Each row was made from one small tree. The marks that hang from a mark follow it in brackets, in the order of their numbers. Every link used is in the known rows. Write each row's tree.
In the rows, zero is written as 128.
Known rows
j417{j99 j461}: [101 128 117 118 95 137 117 120 125 127 110 135 126 124 125 131 142 129 132 133 116 124 133]
j656{j576}: [128 130 134 129 126 120 131 123 132 124 130 130 131 134 131 125 140 128 122 108 130 126 127]
j656{j576{j461}}: [125 131 137 127 124 120 136 115 131 117 137 127 129 135 131 132 143 123 112 102 135 133 146]
j417{j99{j58} j164{j378} j461}: [81 127 102 126 92 165 102 137 116 126 107 158 122 113 127 112 146 132 149 138 108 140 149]
j378{j164{j417{j99}} j883{j568{j858}}}: [140 131 158 132 117 171 112 109 144 145 101 154 122 121 128 149 198 169 180 135 135 150 98]
j417{j164 j461}: [108 131 107 117 108 140 123 138 124 131 110 136 125 124 123 114 135 130 129 132 109 135 138]
j461{j417{j99 j164{j378{j883}}}}: [117 113 123 122 112 169 110 145 119 132 137 153 123 123 132 118 157 144 164 140 119 156 139]
j883{j568{j858{j229}}}: [157 116 150 125 138 131 124 105 141 137 123 137 124 131 123 122 188 145 155 131 129 131 114]
j164{j417{j99 j461}}: [92 138 113 127 74 147 117 121 123 133 95 144 125 119 127 132 141 136 130 132 116 128 132]
j378{j164{j417{j99}} j883{j568}}: [133 141 157 134 114 170 118 121 138 142 106 148 122 119 129 148 180 162 168 139 137 151 107]
j417{j99}: [114 128 124 123 112 132 119 128 126 126 120 132 127 126 127 132 131 130 143 131 126 126 135]
j576{j461{j417{j99{j58}}}}: [83 113 123 114 88 141 111 118 115 107 117 139 122 125 135 138 147 120 142 119 126 142 169]
j378{j164{j417{j99{j58}}} j883}: [95 144 144 136 93 175 107 122 130 132 95 151 123 116 128 143 159 154 167 134 130 151 116]
j164{j378{j883{j568}} j417{j461}}: [139 133 143 137 118 166 122 117 133 147 127 156 122 117 132 132 184 152 129 142 130 142 107]
j417{j99 j164 j461}: [94 130 103 112 92 144 114 138 122 128 103 140 124 122 122 118 139 131 145 135 106 134 144]
j461{j417{j99}}: [108 112 123 118 98 137 117 129 121 121 120 135 126 129 133 131 140 129 145 129 122 133 143]
j229{j858}: [132 124 131 129 116 127 128 122 129 134 124 126 124 130 126 128 142 134 135 125 124 129 120]
j656{j576{j461{j417{j99}}}}: [105 115 131 117 95 129 125 116 123 109 129 134 127 136 136 135 155 124 129 103 128 139 162]
j164{j378{j883{j568{j858}}} j417}: [160 124 151 142 140 163 119 112 140 148 133 159 123 121 133 135 192 159 152 135 138 144 100]
j378{j883{j568}}: [153 127 154 118 149 135 125 123 138 136 139 135 124 127 128 137 171 141 145 134 137 136 111]
j461{j417{j99{j58} j164{j378{j883}}}}: [96 112 122 121 104 173 99 143 116 124 128 160 121 118 133 118 162 140 170 137 117 157 145]
j99{j58 j417{j164 j461}}: [71 132 104 111 75 148 103 140 120 121 93 151 121 114 127 111 144 123 139 129 107 136 156]
j99{j58 j417{j164}}: [84 132 110 117 94 144 105 148 120 120 103 148 122 116 129 112 133 123 150 126 117 139 158]
j568{j858{j229} j883}: [147 122 150 129 129 131 126 97 142 135 118 133 127 136 119 118 189 141 151 131 117 128 109]
j461{j417}: [122 112 127 123 114 132 125 128 123 122 128 132 127 131 134 126 137 127 130 126 123 135 136]
j99{j58 j417{j164{j378{j883}} j461}}: [87 130 119 121 92 172 100 139 122 130 117 163 121 110 128 112 165 135 145 139 112 149 140]
j858{j229 j568}: [136 129 151 132 115 128 129 114 130 135 124 124 128 134 120 109 165 135 141 139 119 134 131]

Which tree is each row?
[152 133 150 142 136 162 125 125 133 146 138 154 123 119 134 133 174 152 141 139 140 145 109]
j164{j378{j883{j568}} j417}
[71 138 111 125 66 151 105 119 120 125 85 151 123 115 129 132 146 133 137 129 115 129 139]
j164{j417{j99{j58} j461}}
[88 111 107 127 95 165 102 146 112 119 117 158 121 118 135 112 145 132 162 132 114 149 159]
j461{j417{j99{j58} j164{j378}}}
[82 143 137 130 75 180 105 114 129 133 85 154 123 114 126 143 169 154 155 137 119 149 114]
j378{j164{j417{j99{j58} j461}} j883}
[149 110 140 123 140 163 118 142 126 136 145 153 120 124 135 118 180 147 156 139 126 158 130]
j461{j417{j164{j378{j883{j568}}}}}
[89 128 116 120 100 173 99 134 120 130 118 160 122 113 125 119 164 141 157 142 111 147 135]
j417{j99{j58} j164{j378{j883}} j461}
[127 126 130 117 121 167 110 134 129 141 128 156 120 117 125 122 185 148 159 147 118 147 126]
j417{j99 j164{j378{j883{j568}}} j461}
[79 128 105 127 83 164 101 142 118 125 106 161 121 110 130 106 147 126 136 135 109 141 155]
j99{j58 j417{j164{j378} j461}}
[73 131 101 111 84 149 102 136 118 121 93 148 122 117 124 118 143 128 151 132 106 134 150]
j417{j99{j58} j164 j461}
[135 136 138 147 123 163 125 127 128 143 137 149 127 120 132 129 148 147 133 138 134 144 112]
j164{j378{j883} j417}
[134 110 135 118 125 167 110 142 124 135 137 157 119 122 134 122 183 148 172 142 125 157 135]
j461{j417{j99 j164{j378{j883{j568}}}}}
[143 129 156 131 114 123 128 105 136 136 116 123 124 137 120 119 190 135 146 132 113 130 116]
j229{j858{j568{j883}}}
[84 137 118 131 83 147 108 127 120 125 95 149 124 117 131 133 136 133 148 126 126 131 140]
j164{j417{j99{j58}}}
[112 118 121 117 108 131 131 133 122 113 130 135 126 135 135 117 148 124 126 101 122 150 166]
j656{j576{j461{j417{j164}}}}
[91 132 105 113 84 144 114 142 123 128 103 143 124 119 125 111 139 126 132 132 108 136 150]
j99{j417{j164 j461}}
[109 111 109 128 104 161 113 147 115 126 127 150 123 122 134 113 140 135 155 136 115 149 153]
j461{j417{j99 j164{j378}}}
[86 130 108 116 101 144 105 144 119 120 103 144 122 119 126 119 133 128 163 129 117 137 152]
j417{j99{j58} j164}
[145 123 146 137 124 168 110 113 137 146 125 164 122 118 132 140 195 161 167 137 137 142 106]
j164{j378{j883{j568{j858}}} j417{j99}}
[173 113 165 135 154 156 121 104 143 147 148 150 124 128 125 123 208 158 161 142 134 143 98]
j164{j378{j883{j568{j858{j229}}}}}
[123 128 125 127 127 164 113 144 124 137 138 149 125 120 126 120 148 144 162 143 122 149 130]
j417{j99 j164{j378{j883}}}
[115 127 111 133 118 156 115 147 119 132 127 147 124 120 128 114 131 135 153 139 120 141 144]
j417{j99 j164{j378}}
[103 143 139 132 83 175 116 116 133 140 95 147 125 119 126 143 164 157 149 140 120 148 108]
j378{j164{j417{j99 j461}} j883}
[92 129 111 132 101 160 104 150 117 125 117 158 122 112 132 107 137 127 148 133 119 143 157]
j99{j58 j417{j164{j378}}}
[112 141 156 132 106 173 106 119 135 135 96 156 120 115 130 148 184 159 176 136 136 152 114]
j378{j164{j417{j99{j58}}} j883{j568}}
[155 126 140 128 154 159 120 142 131 141 146 149 122 121 128 119 171 147 155 141 131 151 121]
j417{j164{j378{j883{j568}}}}
[144 132 163 133 119 127 129 104 137 135 120 124 128 138 117 109 192 135 145 140 114 132 123]
j858{j229 j568{j883}}
[74 142 123 137 66 171 107 117 125 128 75 152 123 113 129 137 152 145 147 133 116 142 129]
j378{j164{j417{j99{j58} j461}}}
[117 133 144 137 112 171 104 123 128 137 120 165 120 112 134 137 182 151 163 139 137 144 122]
j164{j378{j883{j568}} j417{j99{j58}}}
[156 132 166 129 150 155 127 120 143 139 129 135 124 126 127 142 177 154 155 138 138 149 101]
j378{j164 j883{j568}}
[130 144 149 142 117 166 128 125 135 141 113 140 127 123 128 139 151 156 145 135 132 152 103]
j378{j164{j417} j883}
[125 128 122 126 124 164 120 136 126 139 135 148 125 120 125 114 156 142 135 142 114 147 122]
j417{j164{j378{j883}} j461}
[76 117 109 108 85 149 108 136 112 107 110 144 120 123 133 125 144 122 155 121 117 152 180]
j576{j461{j417{j99{j58} j164}}}
[131 113 128 127 128 164 119 145 121 133 145 149 124 125 133 114 155 142 148 137 120 158 132]
j461{j417{j164{j378{j883}}}}
[128 116 136 126 124 156 128 132 123 122 154 147 125 132 136 118 169 136 132 111 127 163 150]
j656{j576{j461{j417{j164{j378{j883}}}}}}
[95 127 109 132 109 160 104 145 117 125 117 155 123 115 129 114 136 132 160 136 119 142 151]
j417{j99{j58} j164{j378}}
